Each row was made from one walk, in order. Every step used is in the known rows, and no mark comes twice. Write each row's walk.
Known rows
f > m > j: [-2.52, -0.24, -0.67, -2.59, -2.49, -0.30, -1.48, -3.29, -3.53,  2.22,
 -0.94,  0.52,  6.14, -1.57, -1.92, -1.59, -3.14, -2.62,  0.69, -0.49,
  0.72, -4.13, -0.42]
h > y > k > j > q > m > f: [-1.05,  0.99, -0.20,  1.72, -0.23, -1.67,  2.41, -4.06,  0.23,  0.64,
  1.33, -1.40, -1.17, -2.86, -1.59, -0.02,  0.25,  1.73, -6.89,  0.13,
  2.09,  1.41,  1.31]
f > m > j > q > y: [-2.53,  1.77,  1.19, -1.08, -0.29, -1.27, -1.76, -1.65, -2.42, -0.66,
 -1.50,  2.76,  2.65, -2.54, -1.04, -2.52, -2.73, -1.47, -0.20,  1.63,
  2.67, -3.02, -1.18]
k > h > y > q > m > f: [-0.41, -0.83,  2.97, -0.51,  1.11, -0.45,  0.67, -4.44,  0.76, -0.93,
 -0.40, -1.09, -1.00, -1.72,  1.70, -0.62, -2.50,  0.23, -5.31,  0.73,
  1.87, -2.36,  3.80]
h > y: [-1.08, -0.72,  0.22, -2.72, -2.28,  1.60, -0.53, -1.94, -3.60,  0.30,
  2.27, -2.14,  0.66, -1.10, -1.75,  0.61, -2.90, -0.54, -2.68,  0.00,
 -1.15,  0.10,  3.24]
j > q: [-2.03, -1.06,  0.68,  0.33, -1.95,  2.18, -1.20, -0.61, -1.80,  1.12,
  2.44,  0.76, -0.97, -0.70,  0.48, -0.54,  0.23, -1.46, -1.26,  0.97,
 -1.55, -3.60, -0.05]
b > k > j > q: [-1.37,  2.56,  0.58,  2.32, -0.87,  0.58,  0.28, -2.79,  0.14,  3.76,
  1.37, -0.58, -1.15,  0.30,  0.23, -2.82,  0.57, -2.35, -3.66, -2.48,
 -0.93,  0.46, -1.31]
m > j > q > y: [-2.14,  1.37,  0.57,  1.70,  1.28, -0.97, -2.06, -1.20, -1.74, -0.15,
  0.83,  1.61, -1.14,  0.48,  1.27, -2.21, -1.19,  1.35, -1.70,  2.14,
  1.59, -1.75, -0.02]
j > q > y > k > h: [-1.61, -0.26,  4.20, -0.57,  1.04,  0.02, -3.61, -1.60, -1.88, -1.76,
 -0.50, -1.37, -1.82, -1.28,  3.25,  2.33, -1.70,  0.35, -6.23,  3.19,
  1.43,  1.45,  1.71]
q > h > y > k: [ 0.03, -0.45,  1.40, -3.37, -1.38, -0.32, -0.92, -1.60, -2.36, -2.03,
 -1.04, -1.47, -0.04,  0.16, -1.45,  2.59, -1.98,  1.24, -4.55, -1.64,
 -1.84,  2.60,  4.72]
f > m > j > q > y > k > h: [-1.96, -0.13,  3.68, -1.26,  0.74, -2.40, -2.46, -3.62, -1.40, -1.60,
 -2.94,  0.14,  2.65, -2.33,  1.14,  0.29, -2.83, -0.56, -3.36,  2.10,
  4.35, -0.07, -0.16]
y > k > b: [-2.43, -2.60, -0.85, -0.73, -2.54,  3.58, -4.58, -2.12, -5.84,  3.72,
 -0.11, -3.40,  2.69,  0.15,  0.09,  3.53, -3.02, -0.47, -5.07, -1.60,
 -2.53,  2.93,  1.85]
y > q: [-1.92,  0.46,  0.78,  0.23, -1.50,  3.27, -2.55, -1.39, -1.29,  1.56,
  1.48,  1.30, -0.93,  0.15,  0.73, -1.76, -2.38, -2.44, -1.16,  0.45,
 -2.70, -3.78,  0.59]
k > h > y > q > m: [ 0.11, -1.26,  3.40,  0.19,  0.78,  1.99, -0.09, -3.34,  0.18, -1.30,
 -0.76, -1.06, -1.65,  0.12,  1.77,  0.58, -2.60, -0.74, -3.85,  0.33,
  1.51, -1.45,  3.68]
k > j: [-2.64,  1.67, -0.94, -0.07, -1.17,  1.58, -2.11, -2.74, -2.20,  5.86,
  0.73, -0.69,  2.03,  0.87, -1.03, -0.23, -2.40, -2.27, -2.44, -1.06,
  0.43, -1.70,  0.24]
f > m > j > q > h > y: [-1.06,  0.66,  1.97, -1.16, -0.79, -2.12,  1.21, -2.09, -0.46, -2.29,
 -2.19,  3.15,  1.16, -1.30, -2.97, -2.28, -1.69, -0.47,  0.65, -0.91,
  2.18, -2.00,  0.39]
y > k > q > h: [-3.36, -0.96,  0.77, -0.13, -1.33,  3.61, -2.79, -3.59, -2.59, -1.72,
 -3.27, -1.79,  1.29,  2.52,  1.71,  2.70, -2.99, -2.40, -2.58, -1.55,
 -3.44,  1.04,  2.79]
h > y > q > m: [-0.10,  0.70,  0.21,  0.58, -0.54,  2.90,  0.90, -1.71, -0.91, -1.47,
  1.09,  0.75, -2.01, -0.94, -0.81, -1.40, -1.64, -0.76, -2.31, -0.15,
 -0.87, -1.86,  2.57]
m > j > q > h: [-1.53, -0.26,  0.64,  1.89,  0.12, -1.44, -0.34, -1.58, -0.03,  0.18,
 -0.39,  2.84, -1.36,  2.60,  0.89, -1.94,  0.48,  1.31, -0.22, -0.82,
  0.22, -3.32,  0.43]
f > m > j > q > h: [-2.08,  0.47,  0.97, -1.00, -1.19, -1.65, -0.04, -1.96, -0.75, -0.41,
 -2.64,  3.81,  2.20, -0.71, -1.74, -2.23, -1.07, -1.43,  1.06, -0.81,
  1.32, -4.46, -0.80]
f > m > j > q: [-2.63, -0.33,  0.39, -0.51, -2.20, -0.47, -0.20, -2.51, -1.61,  0.84,
 -0.41,  2.23,  3.31, -1.73, -1.53, -2.57, -1.22, -1.96,  1.11,  0.27,
  1.56, -4.45, -1.78]
b > k > j > q > m > f: [-1.26,  3.16, -0.84,  2.70,  0.02, -1.52,  2.45, -3.82,  1.24,  3.87,
  0.75,  0.03, -0.30, -1.79,  0.26, -3.84,  1.75, -1.29, -5.42, -2.62,
 -0.13, -1.79, -1.22]
h > y > k > j > q > m: [-0.42,  0.55,  0.10,  2.11, -0.60,  0.64,  1.53, -3.10, -0.30,  0.24,
  0.99, -1.43, -1.90, -1.10, -1.54,  1.08,  0.10,  1.05, -5.62, -0.16,
  1.92,  2.60,  1.32]

Write each row's walk
[-1.46, -0.29,  3.42, -3.54,  0.90, -0.21, -5.27, -2.64, -4.04, -0.37,
 -1.44, -3.74,  1.63, -0.94,  3.04,  3.80, -4.04, -0.03, -7.23,  2.31,
  0.86,  2.69,  3.63]
q > y > k > h
[ 0.56,  0.07,  4.02, -0.51, -0.19,  0.75, -0.09, -3.90,  0.22, -1.15,
  0.44, -3.03, -1.63,  0.09,  2.24, -1.45, -2.32, -1.60, -5.28, -1.66,
 -1.01,  2.43,  2.83]
b > k > h > y > q
[-2.69, -1.54,  0.62,  0.00, -1.96,  3.94, -0.91, -4.20, -3.17, -2.51,
  0.13, -4.20,  0.62,  0.42,  0.15,  2.20, -3.54, -1.57, -3.74,  0.15,
 -1.79,  3.80,  3.28]
h > y > k > q
[-0.83,  3.42,  1.48,  1.72,  0.07, -0.61,  0.51, -1.98,  1.02,  2.44,
 -0.96,  1.09, -2.04,  1.50, -0.21, -2.44,  0.77, -1.72, -3.81, -3.83,
 -0.99,  0.63, -0.28]
b > k > j > q > h
[ 0.51, -0.93,  3.22, -2.33, -0.84,  0.27,  0.00, -4.32, -1.82, -0.05,
  0.62, -4.96,  0.70, -0.14,  1.65,  0.37, -2.36, -1.38, -5.62, -2.02,
 -0.82,  2.99,  3.47]
b > k > h > y
[-2.39,  1.64,  1.74, -0.65,  0.32,  1.09, -2.85,  0.28, -2.59, -0.78,
  1.12,  1.38, -1.71, -1.33,  0.79, -0.47, -1.43, -0.86, -3.14,  2.53,
  0.07, -1.60,  0.82]
j > q > y
[-3.04, -1.64, -1.81,  3.27, -1.00,  3.93, -0.72, -5.38, -2.32, -0.44,
 -1.74, -2.25,  2.81,  2.27,  2.79,  1.34, -1.76, -1.30, -2.12, -0.74,
 -1.07, -0.23,  1.25]
y > k > q > m > j
[-3.05,  0.40,  1.53, -0.05, -0.47,  3.84, -0.59, -2.95, -2.12, -3.27,
 -3.09, -0.41, -0.23,  2.80, -0.31,  0.84, -4.14, -2.58, -0.63, -1.85,
 -2.03,  0.50,  4.03]
k > q > h > y
[-3.04,  3.20,  0.92,  0.01,  0.20,  3.93, -2.16, -3.41, -3.63, -1.75,
 -1.83, -2.65,  1.42,  0.82,  2.64, -1.60, -4.02, -4.42, -3.35, -1.21,
 -3.09,  2.43,  1.85]
b > k > q > y
[-1.65,  0.94,  1.37,  1.28, -0.32, -0.46, -1.60, -2.10,  0.21,  2.09,
 -1.01,  0.61, -1.54,  1.16, -0.30,  1.44,  0.17,  0.12, -4.70, -1.13,
  0.10,  1.07,  0.26]
y > k > j > q > h
[-4.51,  1.91,  0.83, -0.08,  0.60,  4.80, -3.97, -2.58, -4.38, -1.58,
 -2.22, -0.98,  1.62,  1.29,  1.98,  0.44, -5.39, -4.00, -1.65,  1.20,
 -1.37, -0.16,  2.42]
k > q > y
[-0.54,  1.30,  1.10, -1.73, -0.38, -1.07, -0.67, -2.50, -0.95,  0.22,
 -1.78, -1.05, -0.50,  1.07, -2.21,  2.08, -2.22,  0.99, -5.09, -2.35,
  0.15,  3.60,  3.80]
q > h > y > k > j
[-2.81,  3.89,  1.27,  1.51,  1.52,  0.38, -2.72, -1.03, -1.08,  2.69,
  0.15,  1.57, -1.91, -0.04, -0.37, -1.27, -1.74, -1.22, -3.56,  1.26,
  2.54, -0.32, -0.28]
k > j > q > y
[-1.42,  4.84,  1.26,  1.33,  1.08, -0.33, -0.92, -1.85, -0.66,  2.24,
  0.19, -0.30, -1.60, -0.31,  0.69, -3.03, -0.71, -1.83, -5.11, -1.12,
  0.41,  2.21, -0.69]
b > k > j > q > y
[-1.49, -0.74,  3.04,  1.56,  2.08, -2.12, -3.06, -3.19, -0.66, -1.02,
 -0.53, -0.93, -1.21,  0.91,  3.82,  0.64, -1.41,  2.33, -4.82,  2.63,
  3.18,  1.17,  0.92]
m > j > q > y > k > h
[-1.55, -0.07,  1.60, -0.36, -0.94,  0.68, -1.14, -0.11, -0.65, -0.50,
 -0.38,  2.86, -2.26,  0.84,  0.12,  0.09,  0.42, -0.64, -1.13, -0.79,
 -1.64, -3.73,  1.12]
j > q > h
[-0.67, -1.15,  4.48, -0.73,  0.28,  1.58, -1.42, -3.41, -0.37, -1.11,
  0.14, -1.55, -1.80,  0.54,  1.60,  0.41, -3.65, -0.86, -3.71,  0.77,
  0.83, -0.07,  3.45]
k > h > y > q
[-3.06,  0.77, -0.07,  0.99, -2.11,  4.95, -1.12, -4.27, -2.82,  0.17,
 -0.47, -3.03,  1.91,  1.64,  2.02, -1.44, -2.61, -4.90, -1.96, -2.65,
 -4.46,  0.64,  0.98]
b > k > q
[-0.94,  0.54,  1.48, -0.52, -1.16,  2.52, -0.45, -1.48, -1.18, -1.03,
  2.11,  0.21, -2.18, -0.63, -1.25, -1.63, -2.81, -0.73, -2.15,  0.43,
 -1.30, -0.49,  2.42]
h > y > q
[-1.21,  2.49,  1.84,  1.54,  0.53, -0.60,  0.57, -1.30,  1.11,  0.95,
 -0.75,  2.29, -3.23,  1.31, -2.26, -0.77, -0.61,  0.00, -2.68, -1.57,
  1.92,  0.09,  1.09]
k > j > q > h > y
[-1.87,  0.88,  1.91, -0.45, -0.09,  0.70, -3.37, -0.40, -2.54, -1.64,
  1.03, -0.44, -1.77, -2.04,  1.12,  0.96, -1.08,  0.26, -5.08,  2.88,
 -0.23,  1.05,  0.77]
j > q > y > k
[-1.30,  1.53,  1.73, -0.49, -0.28,  1.67, -2.48, -0.70, -0.24, -0.02,
 -1.38,  3.14, -1.91,  1.55,  0.46, -1.52, -2.11, -1.73, -1.07, -1.31,
 -3.07, -3.63,  1.89]
y > q > h
[-2.08, -1.24, -0.36,  2.47, -0.90,  0.05, -0.60, -2.15, -1.11,  1.70,
  2.22,  1.27, -0.47,  1.29,  1.18, -2.38,  0.06,  0.67, -0.24,  0.71,
  0.57, -3.45, -0.68]
m > j > q
[-0.66,  1.13, -0.20,  0.03, -0.15,  0.41,  1.73, -2.58, -0.08, -1.15,
  1.42,  0.70, -1.29, -2.92, -1.20, -2.63, -1.71,  0.16, -3.65,  0.29,
 -0.68, -3.05,  2.69]
h > y > q > m > f
[-1.13,  0.35,  1.14,  1.31, -0.92,  0.40,  0.18, -2.80, -0.69,  0.47,
  1.91, -1.90, -1.93, -0.82, -1.69,  0.86, -0.89,  0.63, -5.29,  0.23,
  1.43,  3.93,  1.06]
h > y > k > j > q
[-0.64, -2.51,  3.28, -2.66, -0.71,  0.92, -1.24, -3.56, -2.46,  0.19,
  0.41, -3.63,  0.75,  0.12,  1.13,  2.59, -3.60, -0.52, -4.17,  0.29,
  1.28,  0.48,  4.30]
k > h > y
[-1.13, -0.77, -0.61,  1.45, -1.52,  2.60,  0.52, -0.90, -1.46,  0.70,
  1.42,  1.34, -1.05, -1.02,  0.79, -0.15,  1.43, -1.19, -1.50,  0.48,
 -0.80, -5.14,  0.22]
j > q > m
[ 0.18, -1.37,  2.70,  1.86,  1.58,  0.38,  0.52, -4.49,  0.82, -1.14,
 -0.89, -0.59, -1.46,  1.46,  2.39, -0.54, -2.28,  0.92, -3.05,  0.35,
  3.05, -1.18,  2.93]
k > h > y > q > m > j
[-0.42, -0.99,  2.43, -2.17, -1.18,  0.61, -1.55, -3.99, -2.28,  2.12,
  0.00, -4.15,  2.17,  0.29,  3.10,  0.45, -1.76, -2.32, -4.78, -1.97,
 -1.69,  0.39,  2.16]
b > k > h
[-1.34, -2.21,  0.14, -1.29, -2.23,  2.87, -2.54, -2.31, -5.43,  0.88,
  0.70, -4.21,  1.01, -0.52, -1.72,  3.38, -3.45,  0.79, -5.88, -1.41,
 -1.09,  5.62,  3.48]
h > y > k > b
[-1.15,  0.44,  0.07, -0.78, -1.35,  0.51, -0.68, -3.56, -2.20,  1.73,
  1.46, -3.43,  0.48, -0.48, -2.20,  1.82, -2.54,  0.30, -5.81, -0.49,
  0.69,  4.42,  2.42]
h > y > k > j
[-3.67, -0.51, -1.46,  1.80, -1.26,  6.39, -0.72, -3.80, -2.96,  0.00,
 -1.95, -0.70,  2.28,  1.68,  1.81,  0.77, -2.56, -4.40, -0.18, -0.92,
 -2.23, -3.87,  1.63]
k > q > m
